Each row was made from one small tree. Brackets hold a mark, then the marks that hang from it, in the order of their numbers. Every link used is in the known rows. Write each row's tree.
In the rows, zero is written as 128.
Known rows
(q_450 (q_911 q_196)): [132 144 130 128 157 123 122  78 117 108 155 132 125  96 173 110 125 119
 151 140 165 171 113 141 135 147  99 116 151 159 142 100]
(q_941 (q_877 (q_196 (q_911 q_956))) q_981): [114 138 109 142 177 124 118  98 214  76 144 120 112 132 142 143 122 139
 157  84 186 161 132 122 106 138 115  85 173  80 124 114]
(q_196 (q_877 (q_941 q_981)) q_911): [126 158 113 131 174 116 149 116 169 120 116 162 120 107 161 120 130 136
 164 103 160 150 155 128 138 161 141  60 196  90 132 104]
(q_450 (q_911 (q_196 q_877) q_956)): [130 163 128 136 193 100 130  42 135 110 168 118 123  81 191 105 135 102
 200 145 196 201 104 125 140 170 108  79 179 163 143  83]
(q_196 (q_877 q_941) q_911): [120 164 131 144 183 102 134 106 152 110 128 161 122 104 144 122 112 115
 170 117 164 159 149 128 145 147 154  73 201 111 137 115]
(q_336 q_701): [129 128 152 146 140 124 132 120 139 120 137 126 136 132 122 125 110 114
 139 153 107 110 124 134 142 115 127  97 131 101 125 122]
(q_941 (q_877 q_196) (q_981 (q_742 q_130))): [148 112  73 100 158 142 160 182 233  98  84 108  94 138 145 153 133 163
 118  85 139 125 126 143 104 184 109 111 146  98 104 109]
(q_450 (q_911 (q_196 (q_877 (q_941 q_981))))): [139 162 120 108 192 119 152  96 165 122 127 161 107  70 207  86 145 123
 183 116 175 195 131 121 131 179 105  57 190 109 148  59]
(q_196 (q_877 q_941)): [124 153 137 126 176 111 145 138 160 132 110 154 111 102 149 109 130 111
 165 118 137 152 138 110 138 148 145  85 175 100 140 103]
(q_981 (q_742 q_130) q_941): [155 102  61 106 111 141 155 158 159 138  96 117 135 127 121 148 151 158
 101 126 125 105 137 149 112 186 163 126 135 141 103  90]
(q_941 q_877): [128 124 130 127 148 131 119 140 181 120 121 128 107 129 123 133 123 132
 128 132 141 153 152 112 117 116 126 109 134  95 130 129]
(q_877 (q_196 q_911) q_941): [105 160 133 145 170 112 116 121 166  83 137 151 115 119 131 135 104 116
 159  73 147 147 119 141 127 138 134 118 196 102 129 118]
(q_742 q_130 (q_981 (q_941 q_877))): [137 105  66  84 138 129 138 184 198 139  86 102 108 128 114 138 168 161
 105  92 128 150 202 121  84 132 157  85 135 109 114 102]
(q_701 (q_336 (q_877 q_196 q_941))): [105 160 191 142 196 128 133 144 204  75 130 157 108 117 189  96  80  98
 184  91  93 111  99  99 145 145 111  78 191  58 135  74]
(q_701 q_336): [122 137 160 133 145 127 126 107 145 109 144 135 139 131 138 126 111 112
 138 138 111  92 128 125 146 129 116 102 134 112 130 115]
(q_956 (q_911 (q_196 q_877))): [127 176 127 143 184 108 132  66 137 101 142 116 100 118 163  95 114 106
 176 145 186 180 117 140 143 146  94  85 175 157 140 101]
(q_877 (q_196 (q_911 q_956)) (q_941 q_981)): [108 146 114 131 172 117 127 104 181  89 144 141 125 114 152 127 132 128
 171  69 167 146 107 130 120 166 129  93 187  83 119  87]
(q_956 q_911): [115 134 118 133 132 125 134  86 128 117 135 125 123 130 138 108 125 122
 136 129 154 136 118 132 146 133 101 118 128 133 120 115]
(q_956 (q_911 q_196)): [122 157 124 140 147 126 122  72 122 100 150 115 115 126 152  99 114 114
 149 139 173 163 100 153 142 144  87 116 144 153 129 100]
(q_196 (q_877 (q_941 q_981)) (q_911 q_956)): [125 155 108 134 180 109 149  86 170 115 134 143 131 101 164 116 142 130
 183 109 183 161 130 116 138 177 149  55 193  92 127  86]
(q_956 (q_911 (q_196 (q_877 (q_941 q_981))))): [129 174 112 119 189 120 156  94 163 112 121 145  94  96 186  76 133 117
 182 120 187 180 118 129 136 178  96  56 187 106 138  63]
(q_981 q_742 (q_941 q_877)): [148  95  74 123 142 142 134 159 207 130 104 147 115 115 117 141 137 158
 100 128 136 133 168 105  86 158 168  98 138  88 121  92]
(q_941 q_877 (q_981 (q_742 q_130))): [157 104  68  94 132 149 168 168 211 123  84 108 115 134 147 149 147 177
 103 119 141 121 142 138 118 186 125 103 126 106 101 109]
(q_742 (q_130 q_410) q_981): [145 116  94  81 130 131 155 162 141 144  79  76 146 174 127 143 162 135
 107 100 128 113 150 163 147 145 117 141 129 169  97 144]
(q_877 q_196 q_941): [112 139 142 124 168 120 124 160 168 104 122 151 104 115 138 121 121 111
 153  80 127 141 114 125 117 140 126 126 169  91 134 104]
(q_742 (q_130 q_410) (q_981 (q_941 q_877))): [151 104  66  77 144 142 148 189 208 148  68  87 125 161 113 142 174 151
  93  98 133 142 204 138 103 132 141 105 143 117 104 116]

Write each row's tree
[142 107  91 118 166 141 146 167 232  95  99 141  93 123 144 145 128 160
 115  86 139 131 129 113  90 167 119 105 144  82 119 102]	(q_941 (q_877 q_196) (q_981 q_742))
[127 146 129 128 158 116 121  47 120 108 177 115 139  94 180 113 138 110
 176 137 187 181  96 136 135 162 105 114 148 163 129  86]	(q_450 (q_911 q_196 q_956))
[113 148 126 154 174 115 102 121 197  78 138 131 100 136 119 147  93 127
 146  91 163 159 150 131 115 112 124 110 180 100 135 145]	(q_941 (q_877 (q_196 q_911)))
[119 139 100 154 168 121 100 137 214  86 131 140 101 127 107 143 112 130
 135  89 162 160 173 119  85 111 146  94 190  77 137 119]	(q_981 (q_941 (q_877 (q_196 q_911))))
[114 152 182 134 171 132 139 129 179  99 129 158 129 115 191  92  94 107
 170 128  90 105 117 101 165 151 124  70 170  65 135  72]	(q_701 (q_336 (q_877 q_941)))
[121 161 119 159 175 101 128  57 140 109 158 115 137 120 144 135 122 114
 178 132 184 157 128 126 148 151 145  82 183 142 129 129]	(q_196 q_877 (q_911 q_956))
[151 104  66  75 119 140 153 180 160 157  74  85 141 163 114 136 177 140
  99  97 124 120 174 150 116 143 142 122 138 148 104 119]	(q_742 (q_130 q_410) (q_981 q_941))
[115 135  97 153 177 114  94 108 215  88 152 125 114 124 113 144 124 126
 154  89 181 169 149 113  82 131 150  86 189  76 125 102]	(q_981 (q_941 (q_877 (q_196 (q_911 q_956)))))
[169 108  69  85 112 160 182 161 167 142  74  91 149 166 149 152 152 154
 100 122 136  90 113 167 152 201 109 137 128 145  90 122]	(q_941 (q_981 (q_742 (q_130 q_410))))
[113 166 163 186 185 118 119 107 173  64 151 121 118 142 161 122  61 105
 174 114 117 126 111 124 155 120 113  73 195  89 130 114]	(q_336 q_701 (q_877 (q_196 q_911)))
[122 136 107 140 171 131 119 131 208  80 129 135 101 133 133 146 111 147
 138  83 165 151 153 126 102 124 112  88 177  75 135 134]	(q_941 (q_877 (q_196 q_911)) q_981)
[ 98 154 132 148 179 103 112  92 166  81 156 138 126 115 136 130 116 108
 178  80 171 154  98 137 130 153 140 112 189 102 120 101]	(q_877 (q_196 (q_911 q_956)) q_941)
[137 166 123 117 193 122 146 101 165 122 137 135 113  94 182  99 149 117
 193 120 176 184 105 120 119 187 128  57 182 100 137  53]	(q_911 (q_196 (q_877 (q_941 q_981))) q_956)
[151 112  79  85 123 144 180 173 175 131  81 133 128 118 154 134 154 164
 121 101 125 105 109 151 136 211 135 112 139 109  94  74]	(q_877 (q_941 (q_981 (q_742 q_130))))
[121 146 171 146 169 130 142 140 171 106 123 144 122 112 176  91  93 107
 171 140  94 131 121 105 162 142 134  65 164  54 128  70]	(q_336 q_701 (q_877 q_941))
[137 167 135 143 183 105 128  73 136 112 160 104 125 111 163 115 127 104
 188 144 175 182 106 128 129 160 128  87 170 152 139  94]	(q_911 (q_196 q_877) q_956)
[112 157 181 153 196 124 137 156 200  86 125 146 104 119 174  96  80  98
 183 104  88 134 103 107 146 135 122  75 186  45 133  74]	(q_336 q_701 (q_877 q_196 q_941))
[138 120  80  91 153 134 172 185 197 106  83 132 105 121 154 136 143 152
 133  72 124 109  96 152 118 207 123 118 158 104 101  78]	(q_877 q_196 (q_941 (q_981 (q_742 q_130))))
[106 171 169 171 189 123 118  93 182  51 157 130 124 139 172 121  56 107
 179 101 118 106 115 125 154 129 106  78 204  98 137 114]	(q_701 (q_336 (q_877 (q_196 q_911))))
[107 152 124 156 165 107 110  77 149  81 167 113 129 133 129 144 111 113
 168  91 168 143 103 139 127 141 130 124 173 131 119 127]	(q_877 (q_196 (q_911 q_956)))
[134 143 118 107 165 126 163 150 172 139  98 160 106 100 162 104 144 133
 159 112 139 146 143 106 125 160 135  66 168  77 137  89]	(q_196 (q_877 (q_941 q_981)))
